Each row comes from the steps of one path. Every step used is in the known rows, and no mark comes twice. Write the path behind each row, first mark first.
Known rows:
W H: [  2.7  -4.8  -4.4 -10.4 -13.5  -1.8   0.1   8.3  -2.7  11.5   8.2   9.1
  -2.1 -13.2  -2.6 -10.5 -13.1 -20.4   7.1]
W C B: [ 25.7   3.4   1.0   2.0  30.1   3.7  -3.5  11.3   7.6  -2.7   9.0  41.4
  17.5   6.8 -11.0  -1.5 -22.4  -5.0 -32.9]
C K L: [  8.5   8.8  -0.7   6.4  24.8  -8.0  -2.2   6.8 -13.9  -4.0 -14.8   0.0
   6.5  20.7 -24.2   0.9   6.1  -0.2  -5.5]
W C K: [ 20.8  12.2  -6.1   4.5  31.1   3.1  -3.6   5.2   8.4  -2.2   5.3 -14.2
 -14.6  11.6 -13.3  -1.3 -21.7  -8.0 -34.1]
C B W Y K: [ 20.0  10.1  -6.6   0.3  24.5  21.2  -6.8  21.5  23.9  -8.0   7.6  34.7
 -14.1  51.1  -4.2   0.4  -9.0 -25.0 -13.6]
K L H: [ -8.7   1.8   6.5   2.7  35.4 -24.5  -6.1  10.2  -7.2   0.8  -8.3  28.2
  44.9  36.2 -22.8  -8.4  -3.0  -5.0 -19.1]
K H: [  2.5  -6.6   1.5  -1.6  42.1  12.9  -4.3  15.3 -17.9  -0.6  -1.7  19.6
  28.2  11.7 -12.5  -0.2 -20.3  -2.4 -12.7]
W L H Y K: [ -1.0  -6.3  38.1  -9.1  19.7   2.9  -2.7   7.4   4.9  -8.7  -7.7  12.5
 -28.3  32.5  -7.7 -18.3  -4.4 -29.7 -27.7]
C B W H Y: [ 27.6 -48.8  27.5  -3.6  15.2  -6.4  -5.1  -6.9  19.2  -2.2  17.3  30.6
   4.2  19.4  -0.1  -2.6 -19.2 -19.0  14.0]
B W H Y K L: [-12.7 -26.4  45.2 -18.0   3.8  -1.2   0.9   2.5   2.9  -3.9  -0.5   9.4
 -52.4  34.6  -6.0  -2.1  -7.8 -28.1  -7.8]
C B W Y: [ 27.6   2.3 -19.4   1.6  31.5   4.0  -8.2  18.5  25.3  -1.8   6.7  33.5
  40.0  33.1  -1.7   4.8  -6.8 -20.4  -4.2]
B W H Y K: [  0.9 -36.9  39.1 -15.1  -0.8  10.5   1.5  -5.9  13.8  -3.6   7.6  -1.3
 -61.8  29.5   3.9  -6.7 -19.9 -30.0  -3.2]
C B: [ 26.3  -9.4   0.6   6.4  20.2   3.7  -3.8   6.5  -2.9  -3.7  -4.1  45.5
  29.3  12.5 -13.4  -5.1  -8.1   2.6   0.0]
Y L H: [  1.3  -2.9  16.7   1.4  27.2  11.0  -1.2   6.4  -6.6  -4.9  -6.9  19.9
  63.3  39.3 -21.5 -16.4 -18.9 -10.8 -15.0]
K H Y L: [  0.2 -18.3  46.2  -7.3  40.0  32.3   5.0   5.3 -29.8 -13.2  -9.5  18.4
  57.7  17.1 -17.9  -5.5 -26.7  -8.8 -13.9]
B W Y K L: [-11.5  25.3  -2.0 -12.4  21.3   9.8  -3.3  27.9   8.3  -4.6 -10.0  12.3
 -15.7  47.7  -9.0   5.2   7.3 -30.9 -24.9]
C B W L H Y: [ 31.2 -38.5  27.6   7.1  52.9 -14.8 -12.5   1.2  29.0 -10.2   4.6  35.8
  31.3  48.1  -5.9  -6.0  -4.1 -22.1 -11.1]
B W: [ 13.0 -24.6   1.6  -0.7  28.4   3.3  -3.2   1.2  11.3  -2.1  -9.3   3.4
   9.2  29.3  -2.1   5.0  -4.8  -9.2  -6.9]
L H: [  3.5  -9.5   1.3   5.9  30.1 -11.4  -7.3   3.0   5.3   1.1   0.4  18.1
  35.1  31.8 -12.1 -11.9 -16.4  -5.1 -14.2]
Y K: [  0.0   2.6  13.4  -6.4   3.0  20.2   1.3   7.3  -8.2  -5.9 -13.1  14.6
 -38.6  22.8 -10.3  -8.0  -7.2 -10.5 -17.0]
L H Y K: [ -1.4 -19.9  44.0  -2.7  25.6  -0.8  -2.7  -7.1   2.5 -12.0  -3.4  18.2
 -17.7  46.6 -11.2 -16.5 -21.3 -11.7 -24.4]
C B W: [ 32.1 -31.3   3.6   8.4  37.2   4.2  -7.1   2.1  15.1  -6.2  -0.2  35.1
  20.1  37.9  -8.4   4.8  -8.6  -3.4  -0.2]

Which path is each row?
[  4.2 -16.2  43.0  -9.7   8.4  22.3   9.8  -5.8 -21.3 -10.9 -21.4  13.5
  43.1   9.4 -13.9  -9.0  -9.7 -10.4  -7.1]  H Y L
[ -9.1  34.6  -6.8  -9.6  30.0  33.0  -4.0  35.9  -9.4  -3.3   6.1  17.2
  -5.2  24.1  -8.1  -3.9 -21.8 -26.5 -25.9]  W Y K H
[  4.5 -26.6  30.5   0.7  33.0 -19.7  -4.7 -10.4   3.2  -4.4  -3.6  17.8
  34.9  27.0  -9.2 -13.5 -18.7  -4.9 -13.9]  L H Y
[ -3.6   1.6  15.2  -4.7  36.1  31.3  -2.5  18.2 -17.8  -6.8  -2.6  20.2
 -24.0  29.6 -14.6  -3.4 -23.3  -9.0 -22.8]  Y K H
[  0.6 -16.6  41.6  -9.2   5.1  12.8   6.5  -6.0  -9.9 -10.7 -14.8  11.5
 -37.8  19.2  -6.9  -8.4  -9.7 -10.1 -16.1]  H Y K
[-12.2  -6.7  46.8 -11.2  10.4   3.3   6.1   2.6 -20.7 -11.7 -22.6  22.5
 -29.0  25.0 -16.0  -4.5   3.3  -8.0 -20.9]  H Y K L
[ 13.1 -11.5   2.6  -6.9  37.3   1.4  -3.1   6.0  22.2  -1.2   2.3   0.4
  -1.1  24.5  -0.6   6.7 -18.5 -16.4 -39.8]  B W C
[ 24.2 -42.6  41.0  -5.5  11.7  17.7   1.4  -3.5   5.6  -7.9  13.1  32.4
  32.5  27.5  -9.1  -6.5 -24.0 -24.7  12.6]  C B W H Y L
[ 14.9 -14.3  38.3   5.2  49.1  32.0   1.5  -1.4 -24.9 -16.6  -4.5  -4.5
  37.9  27.7 -25.9  -3.2 -30.4  -6.6  -6.7]  C K H Y L
[  8.1 -43.4  26.9 -13.1   5.1  -9.0   0.3  -8.4  12.9   1.9   8.3  -1.6
  -9.3  10.8   5.8  -2.3 -15.9 -24.8   7.1]  B W H Y
[  8.6 -25.4  -1.4  -9.1   3.8  -3.0  -3.6   5.2  16.2   8.6  10.9  -0.3
  -6.5  13.3   3.1  -1.7 -13.9 -25.3   6.0]  B W H
[-15.9   8.9  19.9   0.2  30.6  -7.3  -5.5  12.8  -8.2  -6.1  -9.2  29.3
  -7.4  55.0 -24.4 -10.4  -6.6 -10.0 -28.5]  Y K L H
[ 16.7  -2.0  -3.4  10.6  49.7  14.8  -7.8  10.4 -11.1  -5.1   3.9  -4.3
  12.4  23.6 -20.5  -0.2 -24.0   1.1  -7.3]  C K H
[-20.3  43.0  -2.8  -5.6  21.5  -5.0  -7.3  30.5   2.9  -2.5  -1.8  26.3
  11.1  48.7 -18.0 -12.2  -3.7 -27.0 -32.3]  W Y K L H
[ -8.6 -16.8  34.8  -2.7  37.0 -31.9  -3.0  -1.6  -7.6  -4.7 -10.7  27.9
  46.0  32.5 -19.1  -9.2  -5.3  -5.3 -18.5]  K L H Y
[ 14.9  -1.1  38.7  -0.1  57.6  32.9   2.7   6.0 -15.0 -17.0   6.8  -7.6
  28.9  24.9 -23.4  -0.8 -44.7 -14.1 -41.2]  W C K H Y L
[  6.1 -13.4  26.4  -5.5  28.5 -15.4  -5.6   3.2   5.0  -3.0  -6.8  14.0
  27.1  15.2  -4.9 -15.4   0.1 -24.5 -17.0]  W L H Y
[ 27.7 -30.5  -0.8  -0.4  14.6  -0.1  -7.2   7.0  21.2   3.1  20.6  31.7
   4.4  22.6  -4.0  -1.0 -18.0 -18.1  12.4]  C B W H
[-15.1  23.1  -0.5  -5.2  41.2  -5.4  -9.0  26.4  20.2  -4.9   2.7  18.0
   5.5  73.8 -12.7  -1.2  -4.1 -32.2 -32.3]  B W Y K L H
[ 10.9 -34.1  27.8  -3.7  43.5 -15.8  -8.2  -0.2  25.1  -4.8  -4.1   3.5
  16.7  39.0   0.9  -6.7  -1.1 -28.5 -17.3]  B W L H Y
[-17.9  -5.3  42.1 -19.5 -13.9  -1.9   4.9   6.9 -16.5  -2.4  -1.6  17.5
 -46.9  11.4 -11.0  -9.3  -6.9 -23.8  -7.1]  W H Y K L
[  0.6 -17.1  39.6 -15.6 -15.9  17.1   8.5  -1.7 -16.5  -0.9   1.3   9.5
  25.1  -5.9  -8.2 -15.7 -19.4 -26.4   7.5]  W H Y L
[  0.9  14.5  -8.3  -9.7  15.9  20.6  -2.6  20.7  18.8  -5.3  -2.4   1.3
 -25.8  42.6   1.5   0.4  -5.7 -31.7 -21.4]  B W Y K
[ 21.1 -43.3  40.7  -6.0   9.3  11.5  -3.8  -4.3  18.6  -8.1  17.4  30.9
 -50.6  36.8  -1.2  -5.2 -24.1 -24.0   3.1]  C B W H Y K
